Known rows, with every way that one mark hangs from another
muku(nevo vege(taza(liko))): [  4   6   0   5  20 -30 -38 -22  -5  10 -27  21   4  -9  20 -11 -11  11
  44 -19   5  32  25 -11   4 -39   2  17 -10   0  18  37 -18 -13  -5  24
  -1]
taza(liko vege(muku(nevo))): [  6  -2  -2  18  11 -45 -62  -4   3  -5 -13  67   2 -18  17 -31   2  22
  19 -21  -1  47  14  -3   2 -21  -9   8 -17   2   4  32  -9 -30 -14  28
  12]
liko(taza(vege(muku)) totu(sotu)): [  7   0   4  29 -16 -42 -31  23 -10  -7  -8  60 -21  -4   3   9  31  49
  30  -3  13  44  18 -17 -17 -13  -8   1  -7 -16 -19  44 -15 -23 -15 -19
  22]
sobe(totu(sesekiz(vufa) sotu)): [-15 -24  -8  32  -2   3 -35  45 -13   1  10  37   6 -21  25 -25  45  15
  14   8  -6  38  19  14 -32 -11 -18  -5   8  12  -4  30  20 -28 -20 -35
  12]
sobe(totu(sesekiz(bebu) sotu)): [-20 -27 -16  36   8   8 -27  49  -6  -5  14  45  -6 -31  17 -28  45  14
  23   4   3  19  20   0 -24 -15  -1 -11  10   4  -7  26  12 -25 -18 -26
  12]
totu(liko sotu): [ -3   6 -13  32  -3  -3 -24  30 -20  22  18  43  -1 -25  33  -6  24  -3
  31   1  14  16   8   1 -17  -9 -12 -15  -4  -7  11  12  -1 -27 -12 -25
  12]
sobe(totu(liko)): [-28 -15 -10  30  -3   2 -41  33 -19  13   8  20   3 -13  22 -18  23  -2
  14 -10   4   8   7   6  -7 -22 -18 -16  -3  -2  -5  28  -7 -15 -11 -21
  21]
bupanol(vufa): [-17  -7 -21  37   1  -3 -13  17 -13  10   5  43 -18  -8   4  15  16 -10
  25 -20  18  15   4   6   3 -26   2 -22  -7   5  -4  41  -9 -12 -13  -1
  10]
nevo(muku sobe(totu(liko sesekiz))): [  5 -33  -5  19  16  10 -26  31 -23  21  13   2  12 -14   6 -32  55  16
  29   4   4  11  10  14  -2 -19 -36 -15   5  -1 -11  26 -11 -14 -22 -42
  -4]
sobe(totu(liko sotu)): [-16  -5 -10  34  -4  -2 -34  44 -19  14  11  33  11 -25  35 -23  40   3
  24   3   2   8  11   3 -20 -13 -18  -9  -3  -2   2  21   3 -24 -11 -35
  16]
ladu(nevo vegab): [-35  -9  -9  34   6  -9 -19 -12 -30  13 -16  33  -1 -18  14 -10 -11 -26
  43 -18  21  10  26  23  -8 -15 -26 -25  -9   0   7  42 -27  11  -7   7
 -14]
totu(liko sesekiz(bebu vufa)): [-11 -27 -13  36  -7  16 -31  26 -10  15  33  38 -19  -3  14 -22  10  -4
  14  -6  10  48  18  -2 -14  -7  -6 -29  20  -1 -14  10  38 -34 -25 -23
  22]
muku(nevo(sobe) vege(taza(liko))): [ 15   1   5   1  20 -33 -27 -37   1  18 -30  18  10  -5   9  -2 -10   9
  56 -13   4  25  24   0  10 -31  -6  19  -9   1  19  39  -8  -8  -4  17
  -7]
vege(taza(liko(totu))): [-16   2  -6  27   2 -17 -38  10  -9  16 -10  40  -7   3  -1  19   1  18
  32 -12  17  36  10 -20   8 -26  -9   9 -10 -16   0  47 -12 -25 -15   5
  11]
nevo(muku(vege)): [  1 -11 -11   9  25  -6 -15  -1 -32  -6  -3  12 -21 -11   9   4  16  19
  34  -8   7  18  24   5   3 -24 -10 -14  -9   5  14  46 -34   3 -15   8
  -9]
liko(taza): [-23  -5 -10  17  -3 -17 -22  10 -19   6   8  22 -25  -8   4  21   8   1
  33 -18  19  13   8  -4  -4 -20  -5 -23  -4 -11   2  26 -14 -12 -13 -15
  10]
nevo(sobe): [-15 -11 -12  21   5 -14 -14   1  -9  16   9  27  -7 -10   2  21   6  -5
  35  -6  13  11   4  20   3  -8 -15 -17  -4   0  10  36  -5  -5 -14  -3
   3]
totu(sesekiz sotu): [ -3  -9 -16  28  12   0 -23  35 -15  11  11  49  -6 -35  26 -17  37   4
  32   5  17  20  12  15 -27 -13  -9  -9   0   1  10  17 -11 -21 -16 -17
   2]
nevo(muku): [-13 -12 -13  16  20  -6 -24  13 -30   3  17  24 -15 -13   3  12  21   6
  22  -8  10  22  10   1   6 -14 -14 -21  -6  -2   7  38 -28  -9 -23   1
  -5]
sobe(totu(liko(taza) sesekiz sotu)): [ -4 -15  -4  27  -6   0 -32  50 -19  16   7  20   0 -26  27 -35  59  17
  35   1  10   8  14  -5 -32 -26 -19  -8   6 -10 -12   4  -3 -31 -15 -61
  14]
liko(taza totu): [-22  -4  -2  23 -15 -20 -18  15 -11   4   1  23 -33   1  -3  26  11  19
  35 -13  20  19   8  -6  -9 -32   0 -16  -5 -20 -16  39 -19 -16 -17 -23
  13]
ladu(nevo rika(nado) vegab): [-31 -11 -10  40 -12  18 -24 -10 -17  20 -21  39  11 -18  21 -34 -11 -19
  43 -12  23  -5  30  26   0  -2 -20 -15  -8   5   1  38 -49  14   5 -12
  -7]
bupanol(vufa(sesekiz(bebu))): [-19 -22 -25  50   0   9   1  39  -5   4   7  43 -34   2 -13  16  14   1
  20 -20  30  22   7  -8  14  -1  21 -30   8  10 -10  27   7 -22 -26  -1
   4]
sesekiz(bebu): [-31 -15 -20  32   3  -2 -18  16 -11   1  21  45 -24 -12   1  12  -3  -5
  23 -15  12  23  13  -3   3 -10   6 -26   2  -2   2  32   7 -18 -16   5
  15]
vegab(ladu): [-29   0 -23  19  18  -7 -32   1 -27   2  22  43 -18 -22  14  15   6 -18
  24 -11  14   2  16  12   4  -9  -6 -15  -3  11   7  45 -43  -8  -3  13
  12]
muku(nevo(sobe)): [ -5  -8  -3  14   4 -27 -19 -12   5  16   4  26   1 -15  10   3   0 -12
  36  -8   5  16   5  25   0 -24  -3 -10  -6   3   7  29  -8 -10 -13   1
  -6]
vegab(ladu(nevo(muku) rika(nado))): [-19 -12 -16  29  13  27 -38  -4 -36  10   7  42   3 -28  12  -7   9 -15
  32  -3  17  -6  36   4  20  -4 -21  -9  -5  14  -6  48 -85  13   0 -10
  -3]
vege(muku taza(liko(totu(sotu)))): [  5  12  -4  38  -2 -29 -38  18   2  20 -14  56  10  -6   3   5  12  32
  39   2  13  56  21 -31  -4  -5 -16  23 -16 -13  -4  49  -6 -41 -12   5
   9]
nado(rika): [-22 -19  -5  32  -2  -1 -34  24 -16   6  19  31 -11 -16  10   7  -4 -10
  23  -1  29  23   4  26 -12  -8  -4  -8 -15   3   6  29 -21  -7 -11   7
  11]
bupanol(vufa(sesekiz)): [-14 -12 -21  47   1   2  -5  35 -11  10  -4  37 -25  -1  -3  15  20   3
  23 -17  32  17   1   6   7  -8   9 -22  -2  14  -2  30 -13 -16 -21  -1
  -1]
vegab(ladu(nevo rika(nado))): [-32  -7 -17  36   0  26 -41  -3 -25  14   1  53  -2 -28  24 -13  -5 -26
  31  -7  20 -13  32  15   8  -2 -12  -7  -5  14  -5  47 -75  10   9  -6
   9]
sotu(totu(liko sesekiz(bebu vufa))): [-13 -15  -8  24 -14   9 -30  44 -19  21  42  42 -17   9  16 -13   6  10
  22 -10   7  44  19   0 -10  -1  -3 -36  20  -2 -27  24  46 -43 -35 -26
   8]
vegab(ladu(nevo(sobe) rika)): [-27 -19 -11  34   9   4 -34 -19 -26  20   0  52   2 -24  10  10   0 -30
  32  -7  10 -15  26  24   8 -14 -29 -14  -6  14   0  48 -56  28   8 -10
 -10]
sobe(totu(sotu)): [-24  -9 -14  30   4  -9 -31  36 -16   0   4  38   8 -28  24  -6  36   7
  22   1  -1  10  14   9 -19 -15 -13  -5  -7   5   5  37  -7 -17 -11 -18
   7]
vegab(ladu(nevo)): [-35  -7 -16  29  18  -2 -35  -7 -37   6   6  47 -12 -28  18   9  -6 -32
  33 -13  18   4  27  14   2 -17 -17 -17  -6   9   1  46 -46   5  -4  10
   4]

Rows
[ -7  -8  -5  19  -2 -36 -41   6 -16  -2  -3  47 -20  -1  -3   7  14  26
  25 -21  13  36  18 -11   1  -9 -11 -14  -8  -7  -4  36 -18  -8 -13   6
  27]
liko(taza(vege(muku)))
[  3  -4  -2   8  -8 -17 -43  38 -36  16  18  41 -23   2  19 -12  37  35
  35 -18  20  17  11   1 -10 -24  -8 -23   8 -16 -19  19  -7 -15 -27 -33
  10]
sotu(totu(liko(taza(vege)) sesekiz))
[ 16 -10  -5  22  -4 -12 -34  35 -31  12   9  50 -16 -23  26 -24  59  26
  32  -3  20  19  14  -7 -24 -22 -14  -9   8 -17  -1  -2  -7 -16 -17 -43
  19]
totu(liko(taza(vege)) sesekiz sotu)
[  8  -6  -8  23  -6  -3 -21  39 -20  26  14  30 -11 -27  25 -21  46  10
  43   0  23  16  13  -5 -28 -19 -15 -14   7 -16  -3  -7  -4 -32 -15 -50
  11]
totu(liko(taza) sesekiz sotu)
[-26 -20  -3  37  -1  -4 -17 -23 -19  25 -24  37  12 -17   6 -10  -4 -23
  41 -12  15  -7  25  34  -1 -11 -41 -24  -9   4   4  42 -34  31   5 -15
 -28]
ladu(nevo(sobe) rika vegab)
[ -3   6  -8  27 -11 -14 -20  30 -24  21  15  32  -9 -21  23   5  31   3
  41  -4  19  11   8 -13 -17 -14 -11 -16   0 -16  -1   5   0 -26 -12 -44
  14]
totu(liko(taza) sotu)
[ -6 -18   6  20   4 -35 -34  -3  17  11  -9  17  21 -11   8 -25   8   4
  31  -6 -11  26  15  20  -4 -17 -16  -1 -11  11 -14  43  -8 -14 -10   2
   7]
vege(muku(nevo(sobe(totu))))
[  3  -4  -1  24  -9 -28 -45  10 -19  12   3  40 -15   1   7  -8  18  23
  26 -19  16  35  16 -16   0  -8 -19 -16  -5 -13 -10  20 -13 -13 -13  -9
  31]
totu(liko(taza(vege(muku))))
[  9  -1   4  16  12 -38 -26 -25  15  36  -5  24  22   2  -3   4 -11  -2
  42  -7   6  40  23   1   9  -7 -13   3 -11   1  -1  41 -13  -4  -8  19
   1]
vege(muku(nevo(sobe)) taza)
[ -6  -6   2  11 -21  -7 -31  37 -27  27  30  21 -18   9  15  -3  18  18
  33 -13  13  35  14   1 -18 -11 -14 -31  14 -10 -27  21  24 -36 -29 -49
   7]
sotu(totu(liko(taza) sesekiz(vufa)))
[ 11  -8  -7  31   3 -15 -45  39 -15  -9  -6  77 -16 -25  24 -27  51  47
  25  -1  12  38   7  -3 -23 -32 -10  15  -1 -10   2  29  -9 -32 -24 -20
  10]
taza(liko(totu(sesekiz sotu)) vege)
[ -5 -21  -6  36  -8  10 -40  51 -17  16  16  33  11 -17  36 -40  48  11
  15  10  -4  36  16   9 -34 -11 -26  -8  11   6 -10  14  27 -36 -21 -48
  17]
sobe(totu(liko sesekiz(vufa) sotu))
[  6  -3 -10   6  34 -12 -29 -10 -29   7 -16  17  -4  -3  -3  10  11  26
  43 -12  10  33  29 -23  18 -22 -19   6 -11  -3  20  49 -28 -10 -14  19
 -10]
nevo(muku(vege(taza(liko))))
[-18 -29  -1  28 -22  -1 -19  22  -2  -4  17  30 -43   9 -10   3  10  25
  24 -10  16  52  19 -15 -17 -24   6 -22  20 -14 -33  31  26 -35 -30 -38
  21]
liko(taza totu(sesekiz(bebu vufa)))
[-10 -24 -13  39   0  16 -30  53 -11  10  20  40   0 -28  26 -44  48  11
  23   5   6  20  19  -3 -26 -16  -9 -13  13  -1 -12   9  21 -33 -19 -43
  17]
sobe(totu(liko sesekiz(bebu) sotu))
[ -6  -7  -1  14  33  -9 -11 -37 -48  14 -34   2   3  -1   0   1  -5  -3
  55 -11  19  22  54  -1  10 -21 -30  -9  -9  -1  12  58 -50  31  -6  17
 -32]
ladu(nevo(muku(vege(taza))) vegab)
[-20 -30  -6  36 -15   7 -22  27  -1  -3  19  44 -32   7  -1  -6   7  18
  12  -3   9  55  17  -1 -15 -20   5 -19  17  -2 -26  36  25 -32 -29 -19
  21]
liko(totu(sesekiz(bebu vufa)))
[  3  -3  -7   8  33  -8 -17 -10 -34   8  -7   5 -11   2  -1  19  10  20
  38  -6  10  29  34 -10  12 -22 -12  -3  -6  -1  15  51 -39  10 -12  15
  -8]
nevo(muku(vege(taza)))
[ -5 -16  -9  32   3  10 -37  53 -19  17   8  34   8 -31  37 -45  54  11
  27   6   7  11  11  12 -32 -22 -21  -7   3   0  -4  11  -2 -28 -14 -43
  12]
sobe(totu(liko sesekiz sotu))
[-17 -10  -6  14  -4  -4 -33  35 -20  14  25  39 -15   2  16   0  10  13
  22 -10   5  39  15  20 -17  -7  -9 -25   7   6 -13  44  17 -27 -31 -14
  -1]
sotu(totu(sesekiz(vufa)))
[ -5  -3 -10  16  -4   2 -34  44 -24  30  25  34 -11  -9  26 -20  20  11
  34  -9  18  17   7  17 -14 -17 -12 -26   4  -5 -14  23  -2 -26 -25 -24
   1]
sotu(totu(liko sesekiz))
[ -6  -1  -3   7  -9  -6 -31  41 -27  29  23  22 -21  -3  17 -10  24  18
  45 -15  23  13   9   0 -15 -21 -10 -30   6 -17 -21  18  -3 -30 -24 -40
   3]
sotu(totu(liko(taza) sesekiz))
[ -9 -20 -13  36  -2   5 -20  33  -9   2  28  54 -15 -17  14 -13  23   7
  19   5   6  49  23   0 -23   2  -2 -17  17   4  -5  18  41 -37 -25 -22
  12]
totu(sesekiz(bebu vufa) sotu)
[-16   9  -3   9 -16 -18 -27  31 -28  26  24  25 -19   5  14  15  10  12
  43 -19  19   7   7  -8  -5 -15  -8 -31  -1 -18 -18  30  -2 -25 -20 -33
   5]
sotu(totu(liko(taza)))
[  4  -6   3  18   5 -37 -23 -18  16  19  -2  31  11 -12   6 -11  -8  -1
  38  -8   2  33  14  18  -3  -9 -10  -6 -14   6  -3  34 -10 -16 -12  10
   2]
vege(muku(nevo(sobe)))
[-35 -17  -8  42   2   2 -30 -13 -24  17 -23  46   3 -19  17 -18  -7 -21
  30 -18  14  -2  30  24  -8 -20 -32 -25  -9   4   5  39 -45  25   3  -7
 -19]
ladu(nevo rika vegab)
[  1 -13   8   5  18 -28 -24 -25   0  13 -26  -5  16   4  10  -6   5  10
  44  -5  -6  12  30  11   2 -37  -4  14  -4   9   5  52 -20  11  -1   4
  -2]
muku(nevo(sobe(totu)) vege(taza))
[  1  -9  -3  33 -12  -6 -33  38  -3   2   4  59  -9 -18  21 -17  33  29
  26   6   5  56  11   0 -32 -19 -14   6   5  -3  -8  29  25 -55 -29 -33
   5]
taza(liko(totu(sesekiz(vufa) sotu)))
[ -8   3  -8  32  -7 -19 -29  30  -6   1  -4  60 -10 -23  19   1  23  24
  36   0  13  29   4  -8 -17 -22 -10   7 -10 -11   2  38   0 -43 -19 -17
   3]
taza(liko(totu(sotu)))
[-19 -14 -10  30   2  19 -21 -10 -29  15 -16  27  13 -17  10 -28   5  -8
  39  -8  21   1  34  16   9  -3 -32 -19  -9   4  -2  44 -64  18  -3 -17
 -23]
ladu(nevo(muku) rika(nado) vegab)
[  1  -5   5  10   1 -48 -46 -11  -2  -2 -10  44 -12  -6   7 -12   6  21
  24 -23   4  39  20  -9  -1 -25  -1  -7  -8  -6  -9  28 -23 -11 -11   8
  16]
liko(taza(vege(muku(nevo))))
[-37 -15 -14  39  13   8 -48 -10 -32  12   2  61  -7 -29  21   1  -3 -30
  19 -12  11  -9  29  15  -1 -21 -22 -16  -7  13  -1  45 -66  21  10  -3
  -1]
vegab(ladu(nevo rika))
[-30 -16 -11  42 -14  24 -33   8 -13  19 -11  44   1 -21  22 -20  -6 -12
  32  -7  20   0  22  18   1  -9 -12  -9  -8   4  -1  32 -46   7   1 -14
   7]
ladu(nevo rika(nado))
[  6   1  -6  22 -11 -23 -32  24 -31   9  10  50 -15 -16  23   3  42  18
  29  -8  17  16  12 -14 -12 -15 -10 -12   2 -18   5   8  -6 -16 -12 -35
  23]
totu(liko(taza(vege)) sotu)
[ -8  -7  -6  15 -13   2 -36  44 -24  29  33  35  -7   6  25 -15  14   9
  24  -8   9  38  13  13 -16  -6 -13 -29  11   1 -18  28  24 -35 -30 -28
   6]
sotu(totu(liko sesekiz(vufa)))
[ -5 -12  -7  20  -3   1 -27  26 -21  24  13  18 -21 -15  14 -20  28   5
  37 -14  25  16   8   2 -17 -27 -16 -24   6 -15  -8   0 -12 -21 -15 -39
  16]
totu(liko(taza) sesekiz)
[  7   6   8   7  10 -31 -36 -18   1   6 -33  25  -6   4  16  -9 -10  28
  45 -13   6  39  25 -13  -2 -51   6  23 -10  -8   1  48 -23 -20  -9  12
   0]
muku(nevo vege(taza(liko(totu))))
[ -6 -17 -18  33   8   5 -18  38  -9   3  23  57 -17 -33  15 -15  31   6
  31   3  16  29  17   1 -22  -8   3 -14  10   0   2  16  11 -30 -20 -17
   9]
totu(sesekiz(bebu) sotu)
[-24 -20  -5  33  15   2 -26 -16 -37  14 -17  34   7 -21   8 -13   6 -11
  30 -14  11   4  30  15   2 -21 -40 -27 -11   3   2  43 -55  29  -5 -11
 -35]
ladu(nevo(muku) rika vegab)
[ -6 -21  -7  38 -15   2 -18  39  -2  -2  23  57 -24  -9  10  -6  26  23
  19  10   6  57  19  -4 -29 -12   4 -12  17  -3 -20  31  32 -44 -29 -35
  14]
liko(totu(sesekiz(bebu vufa) sotu))
[  9   2  -4  34  -5 -37 -48  24  -6 -10 -13  84  -5 -14  16 -10  29  47
  24  -2   6  52  14 -17 -10  -9 -15  17 -14  -7  -5  46  -5 -39 -19   1
  18]
taza(liko(totu(sotu)) vege(muku))
[  1  -1  -7  28  -4 -27 -43  28 -18 -13  -7  78 -16 -18  20   0  35  38
  24  -4   8  36   5  -9 -12 -24  -7  14  -8 -12   6  40  -4 -29 -19  -9
  12]
taza(liko(totu(sotu)) vege)
[ -3 -12   6  19  11 -36 -37 -11  15  28 -15  12  32   4  -1  -9   2   5
  34  -6  -8  34  26   1   5 -14 -18   9 -10   4 -10  48 -14  -8  -5  11
   5]
vege(muku(nevo(sobe(totu))) taza)
[ 12 -10  -3   5  31 -14  -6 -22 -26  17 -11  -3  -2   7 -12  28  12  17
  48   0  10  20  31  -3  18 -12 -19  -1  -4   1  17  56 -29  15 -11   7
 -17]
nevo(muku(vege(taza)) sobe)
[  2 -26   5  16   4  -6 -33  12   4  23   4  12  16 -19  25 -54  32   1
  32  -3  -1   9   9  26 -14 -37 -17  -6   6   3 -12  10  -2 -14 -13 -35
   5]
muku(nevo(sobe(totu(liko sesekiz))))
[-23 -18 -10  20  -7   1 -26  37 -15   8  35  46 -23   6   3   0   3  14
  21 -12   5  46  19   5 -11   0   5 -33  17   3 -22  45  38 -33 -34 -14
   4]
sotu(totu(sesekiz(bebu vufa)))
[ -6   4 -10  15  21 -15 -36  -9 -18   9 -22  26  -7  -1  10   8  -6  16
  45 -15  13  28  26 -11   7 -22  -9  10 -10  -1  21  45 -15 -11  -6  24
   4]
muku(vege(taza(liko)))
[ -5  -7  -4  33  -4 -33 -55  15  -5  -9 -14  69 -15  -4   4 -11  10  43
  19 -15   8  52  11  -9   1 -16 -14   9 -15  -7  -8  51 -12 -27 -18  17
  20]
taza(liko(totu) vege(muku))
